Each row was made from one path, in order. Every step used is in the known rows, and no mark comes twice. Write each row's path.
Known rows
tumog romig loza: [-34.0  21.9  21.6 -24.4 -13.8 -29.2 -25.4   1.7  46.2  17.2  12.8  33.6
  10.8  24.7 -41.3  15.2  -0.9   1.3 -28.4 -13.5]
loza dagiv tumog romig gorev zamupu: [-19.7  54.5  38.3 -26.6 -17.0  22.9 -23.8  -7.0  50.6  51.7  24.4  44.6
  14.4   7.0 -11.3  -9.1 -36.4  -8.9  -5.0 -41.4]
zamupu loza: [-32.4  29.3 -15.7 -16.4 -20.1  -2.3 -20.2 -12.2  18.3  30.0  15.4  16.0
  29.7   2.5 -60.3   9.2 -22.0   1.9 -14.8  -9.0]
zamupu gorev loza: [-48.3  45.6   7.8 -23.5 -37.8  11.3 -22.6 -14.9  15.1  12.6   5.6  -7.1
  33.8  12.9 -60.7   6.2 -31.9   7.0 -22.3   7.5]
zamupu gorev loza dagiv tumog romig: [-30.0  67.3  13.3 -26.5 -38.7  19.3 -29.6 -11.1  30.2   2.8  44.5  12.8
  14.6  23.6 -47.3  -5.0 -43.5 -12.8 -14.2 -40.6]
dagiv zamupu gorev: [-38.3  48.2  18.9 -24.7 -42.4  20.6  -5.0  -2.1  23.1  57.0   2.2   6.5
  26.2 -13.5 -54.7   7.8 -23.0  10.1  -1.1  -7.7]
tumog romig gorev: [-20.4  26.2  27.3 -29.9 -15.2   1.9 -35.2   7.1  29.3  28.5  -3.4  35.1
  16.7  17.2 -33.0   5.8  -6.3   1.3 -18.6 -15.5]
dagiv zamupu loza: [-42.1  37.9   1.4 -18.8 -26.0   3.1   4.0 -14.7  30.8  50.9  13.8  29.6
  33.1 -11.0 -57.6  16.0 -35.5   8.8   4.9 -17.1]
romig loza dagiv zamupu: [-57.4  47.0  26.7 -16.0 -38.3 -11.6  -5.5 -17.7  68.4  38.9  24.0  21.5
  20.4  -8.0 -23.4   7.7 -17.0  10.6   3.3 -26.0]
gorev loza romig: [-47.3  22.8  -2.9 -10.0 -36.8  -3.4 -19.6  -3.2  48.9   6.7   7.1  12.6
  25.8  22.8 -40.7   5.4 -42.3  11.5 -29.5 -10.4]
loza romig tumog dagiv: [-14.9  32.0  -4.2 -36.8 -19.6   4.8 -20.0  -0.2  36.0  32.2  23.8  10.9
  16.2   6.6 -10.5   6.0 -30.4 -16.5  -7.3 -33.8]
tumog dagiv loza romig gorev: [-45.0  46.0  35.9 -28.7 -40.5   2.8 -25.1  -1.4  41.4  33.0  26.0  45.8
  26.1  33.7 -11.9  -7.3 -25.4  -2.3  25.3 -42.2]
romig tumog loza dagiv: [-28.1  46.0 -12.7 -32.1 -10.1 -17.1 -18.3 -10.3  22.4  15.1  29.4  11.2
  28.8  -6.9 -34.0   3.0 -23.7 -12.5  -3.5 -41.0]
dagiv tumog romig: [-10.9  25.9  -2.0 -15.0 -10.2  -6.1 -18.1  17.6  17.8  33.1   7.8  32.2
  14.6   5.5 -38.7  13.9 -21.1 -14.2 -27.2 -38.4]
loza romig gorev zamupu: [-38.2  34.5  33.4 -21.8 -29.3  24.5 -20.0  -2.9  61.2  60.5  -1.6  31.8
  26.1   9.1 -18.4  -8.4 -32.7  13.0 -13.1  -3.9]
gorev zamupu loza dagiv tumog: [-31.3  60.3  -5.6 -12.2 -20.1  20.8  -8.7 -26.3  36.9  53.3  43.1  23.4
  28.3  -9.2 -36.4  -7.2 -51.6  -6.5  -4.2 -34.6]
gorev loza romig tumog: [-34.2  32.5  -1.4 -24.5 -20.2  -1.5 -11.6  -8.8  44.8  20.2   6.4  13.7
  39.3   5.3 -28.0  10.1 -42.6  -4.8 -27.5  -6.2]
tumog romig: [-13.8  11.2  -1.8 -23.6 -19.8 -14.8 -28.0  15.1  27.7  19.9   3.1  22.3
   8.0  18.5 -43.1  10.2 -11.8  -0.3 -35.7 -23.6]
zamupu gorev loza romig: [-47.4  44.8   9.8 -21.3 -50.8  20.9 -27.6  -6.6  39.6  10.5  18.4   0.4
  25.9  23.9 -54.2  -3.5 -39.7   9.5 -21.6  -0.2]
dagiv tumog loza romig gorev zamupu: [-47.2  56.2  33.3 -18.5  -6.5  17.8  -7.6  -7.4  42.8  59.0  16.9  60.7
  35.6   7.0 -34.2  -4.7 -48.3  -1.5  12.8 -35.4]

Write each row's path
[-30.2  51.5   6.7 -42.6  -8.3   6.5  11.3 -29.8  22.5  53.2  34.1  34.2
  33.3 -11.6 -40.0  19.9 -45.9 -14.7  26.9 -34.6]	romig tumog dagiv zamupu loza
[-46.4  40.3   9.6 -14.7 -33.4 -15.9 -28.7 -14.1  55.3  16.3  24.1   6.0
  17.1   6.2 -25.0   0.2  -5.5   2.5 -18.4 -15.5]	romig loza dagiv
[-51.8  50.0  23.2 -19.3 -34.2   9.1 -32.3 -24.7  41.1   5.4   9.3   9.7
  33.4  15.0 -25.5  -4.2 -29.8   7.4  -9.5 -13.1]	romig gorev loza dagiv
[-44.4  54.8  18.5 -15.7 -12.2  12.5 -21.8   1.6  26.8  38.2  16.3  49.6
  34.2   8.3 -39.4   0.7 -31.3  -8.0  13.8 -40.7]	dagiv tumog loza romig gorev
[-51.2  67.2  16.1 -33.1 -44.8   9.8 -10.3 -10.9  31.7  28.7  39.8  13.5
  17.5   0.6 -58.7  -6.7 -33.0   7.9  22.6 -43.9]	tumog loza dagiv zamupu gorev
[-45.4  57.9   5.6 -24.3 -51.8  15.9 -33.6 -20.8  28.9   0.0  28.9 -15.7
  24.4  16.0 -47.4  -7.8 -33.7   6.5 -18.1 -10.2]	zamupu gorev loza dagiv
[-45.5  36.1  -4.0 -16.1 -37.3  -8.1 -24.0 -15.0  39.7  -4.5  16.2  -3.2
  24.3  15.6 -34.9   2.2 -35.4   8.5 -27.2 -20.2]	gorev loza dagiv
[-41.4  39.1  -9.5  -9.9  -0.9 -16.4  -7.9   4.5   2.1  28.7  10.8  33.0
  31.9  -2.7 -57.7  12.6 -28.7  -8.8  -3.3 -39.8]	dagiv tumog loza
[-37.6  42.9  13.5 -21.0 -30.0  28.8 -32.7 -13.3  41.6  40.2  21.9  33.0
  30.1  14.7 -38.2  -6.2 -24.3   4.4   1.3  -6.1]	zamupu loza romig gorev
[-31.5  34.9  19.6 -16.1  -4.9 -19.6 -15.5   2.0  37.9  29.3  17.9  45.7
  17.2   9.8 -39.4  17.8  -9.9 -13.1 -20.1 -27.2]	dagiv tumog romig loza
[-28.2  45.2   2.0 -16.7 -24.1  -5.4 -22.0  -5.5  37.5  -2.1  32.1  23.9
  14.4  22.1 -33.9   3.5 -45.4 -12.0 -23.8 -49.9]	gorev loza dagiv tumog romig
[-46.7  39.4  19.6 -22.5 -20.0   2.7 -29.5   0.7  35.2  23.0  10.0  39.0
  27.0  21.7 -42.2  -2.9 -23.0   6.2   6.3 -25.7]	tumog loza romig gorev
[-39.8  31.7  33.9 -30.1 -14.3  -3.3 -29.1  -9.0  35.0   6.5  -3.1  38.8
  27.0  32.9 -42.6  10.4 -27.3   3.6 -20.6  -8.3]	tumog romig gorev loza
[-32.5  45.8  -6.0 -20.2 -30.3  10.6 -16.4 -25.8  48.1  37.8  37.5  14.1
  19.3   4.2 -40.4  -9.3 -41.6   8.8 -12.6 -21.1]	gorev zamupu loza dagiv
[-36.9  45.9  34.1 -21.3  -5.2   7.5 -20.2  -8.7  25.2  18.7   1.7  49.4
  33.5  19.4 -39.0  14.9 -35.5 -10.8 -10.5 -22.0]	dagiv tumog romig gorev loza
[-49.3  42.7  33.1 -27.2 -17.0   9.4 -16.3  -7.7  52.6  45.1  10.9  49.8
  27.9  21.6 -37.7  -9.8 -39.7  11.9   4.8 -18.8]	tumog loza romig gorev zamupu
[-33.2  32.5   0.2 -19.4 -28.9  15.8 -10.7 -12.4  56.5  51.5  26.3  28.5
  21.6  13.3 -45.0  -4.5 -49.1  11.0 -15.5 -11.1]	gorev zamupu loza romig
[-20.0  43.2 -10.6 -38.9 -18.1  13.1 -19.4 -17.4  33.8  31.2  47.0  24.2
  19.7  12.6 -31.0   4.5 -42.9 -19.2   7.4 -34.0]	zamupu loza romig tumog dagiv
[-49.5  46.0   3.8 -21.4 -30.8 -14.7  -2.9  -4.7  39.0  23.5  28.1  28.0
  18.1  -0.6 -46.6   2.2 -35.9   9.3  13.7 -54.8]	tumog loza dagiv zamupu
[-41.1  25.4  -9.7 -17.0 -24.5 -14.7 -22.3  10.6  34.2  15.3  17.3  25.6
  17.3  22.9 -51.5  -0.9 -27.1   5.3 -13.0 -34.4]	tumog loza romig
[-37.5  34.0  32.2 -22.6 -16.3  15.0 -17.1 -11.0  37.2  60.8 -14.3  26.8
  35.8  -1.9 -27.7   0.4 -23.3  11.0 -14.2   7.1]	romig gorev zamupu
[-47.2  43.5  45.7 -20.7 -36.9   7.8 -10.4  -3.5  62.4  64.6   8.1  52.6
  38.9  17.3 -14.7 -12.0 -32.8  12.0   8.1 -16.2]	dagiv loza romig gorev zamupu
[-45.6  40.7  29.8 -16.2 -41.6   4.1 -22.8   5.3  48.0  42.6   8.1  42.2
  36.2  17.1 -18.4  -7.0 -15.3   5.5   8.7 -19.7]	dagiv loza romig gorev
[-39.8  45.9  27.1 -27.2 -12.1  22.6 -14.4 -30.5  33.6  61.4   7.5  37.1
  40.5   2.8 -45.4  -1.3 -32.8   9.5  -0.6   5.9]	romig gorev zamupu loza
[-58.1  53.8  25.7 -26.5 -42.6  13.2   1.7 -19.1  28.3  34.4   4.1   9.7
  36.5  -0.3 -63.6  12.4 -43.2  13.9  -2.6  -1.6]	dagiv zamupu gorev loza
[-28.2  39.8   6.6 -38.2 -14.5 -24.4  -4.4  -7.4  12.1  36.2  20.6  29.7
  38.2   4.7 -18.9  11.9 -23.3 -19.5  12.8 -38.8]	romig tumog dagiv loza
[-36.2  73.1  23.7 -18.9 -16.3  37.6 -14.8 -34.3  38.8  62.0  36.6  39.1
  36.3  -8.1 -28.5 -10.8 -45.9  -7.0  12.8 -25.8]	romig gorev zamupu loza dagiv tumog
